Each row was made from one walk, in order. Every step used is in the known rows, and no mark comes twice. Write each row's walk.
Known rows
nugibi > legokun: -.06 -.02 -.07 .09 .13 .03 -.10 .06 -.13 -.05 -.01 .01 .11 -.05 -.02 -.02
lizi > kina: .05 .07 .07 .04 -.06 -.09 .04 -.04 -.01 .07 .06 .05 -.14 -.16 -.01 .05
nugibi > legokun > lizi > kina: .00 .15 .19 .27 .23 -.09 -.14 .04 -.18 .00 .21 .15 .04 -.26 -.07 -.04
duvegot > gitufo > kina > digasom: .15 .37 -.07 .18 .36 -.10 -.16 .30 .06 .25 .12 .07 -.06 .12 -.09 .12
gitufo > kina > lizi: .01 .34 .09 .11 .09 .02 -.01 .08 .04 .21 .20 .15 -.04 -.07 -.16 .01
gitufo > kina: -.01 .22 .12 .01 .02 .02 .03 .09 .11 .07 .03 .13 -.18 .02 .00 -.10
lizi > kina > digasom: .02 .09 -.01 .14 .17 -.08 -.15 .14 -.07 .30 .06 .08 -.19 -.09 -.06 .04
lizi > kina > digasom > duvegot > gitufo: .09 .32 -.04 .09 .20 -.10 -.02 .08 -.18 .15 .02 -.05 .02 -.02 -.12 .43
kina > digasom > duvegot: -.15 .11 .00 -.03 .17 .15 -.06 .07 -.18 .14 -.14 -.01 .00 .10 -.07 .16
nugibi > legokun > lizi > kina > gitufo: .08 .19 .18 .26 .40 -.23 -.22 -.05 -.21 .08 .29 .20 .14 -.27 -.06 .17
legokun > nugibi: .12 .06 -.01 .05 -.02 -.07 .13 .12 .13 -.05 -.01 .00 -.10 -.15 .01 -.07
digasom > duvegot > gitufo: .06 .22 -.02 -.05 .03 -.02 .13 -.07 -.11 -.15 -.04 -.13 .21 .07 -.07 .40
digasom > duvegot > gitufo > kina: .05 .44 .09 -.04 .05 .01 .16 .02 -.01 -.08 -.01 .00 .03 .09 -.07 .30
duvegot > digasom > kina: -.01 .12 -.17 -.03 .05 .06 -.10 -.01 .06 .03 .01 .00 -.04 .13 -.03 .16
gitufo > duvegot: -.14 .23 .12 .01 -.12 .05 -.02 .05 .12 .00 -.21 .01 -.07 -.03 .07 -.02
nugibi > legokun > lizi > kina > gitufo > duvegot > digasom: -.02 .46 .13 .31 .24 -.18 -.37 .02 .00 .12 .02 .14 .10 -.25 .03 .18

Which walk is each row?
.05 .47 .21 .21 .12 -.20 -.26 -.03 .13 .16 .03 .13 -.02 -.21 .05 .20 -> legokun > lizi > kina > gitufo > duvegot > digasom
.17 .35 .00 .09 .12 -.12 .03 .13 .12 .02 .12 .04 -.01 .06 -.05 .13 -> duvegot > gitufo > kina
-.12 .48 -.07 .10 .00 .11 -.16 .03 .11 .17 -.03 .03 .01 .01 -.11 .25 -> gitufo > duvegot > digasom > kina > lizi
.03 .25 -.11 .05 .27 .00 -.06 .11 -.16 .08 -.04 -.10 .16 .14 -.11 .38 -> kina > digasom > duvegot > gitufo
.14 .21 .25 .17 .27 -.25 -.11 -.11 -.08 .13 .30 .18 .02 -.22 -.04 .18 -> legokun > lizi > kina > gitufo
.08 .57 .07 .07 .12 .00 .12 .02 -.07 .06 .16 .02 .17 .00 -.22 .41 -> digasom > duvegot > gitufo > kina > lizi
.00 .34 .17 .05 -.02 -.19 -.05 -.06 .07 .16 -.07 .11 -.11 -.20 .06 .23 -> lizi > kina > gitufo > duvegot
-.13 .35 -.05 -.01 -.07 .12 -.12 .04 .18 .03 -.20 .01 -.12 .10 .04 .14 -> gitufo > duvegot > digasom > kina
.01 .25 -.19 .08 .12 .06 -.14 -.02 -.01 .17 .18 .02 .09 .04 -.18 .26 -> duvegot > digasom > kina > lizi
-.15 .33 .12 -.02 .19 .17 -.02 .15 -.07 .21 -.11 .11 -.18 .11 -.07 .06 -> gitufo > kina > digasom > duvegot
-.03 .24 .03 .10 .26 .04 -.15 .26 .05 .31 .02 .16 -.22 .08 -.05 -.11 -> gitufo > kina > digasom
.14 .12 .06 .03 .11 -.23 -.04 -.12 -.05 .15 .14 .09 -.05 -.16 -.01 .24 -> lizi > kina > gitufo
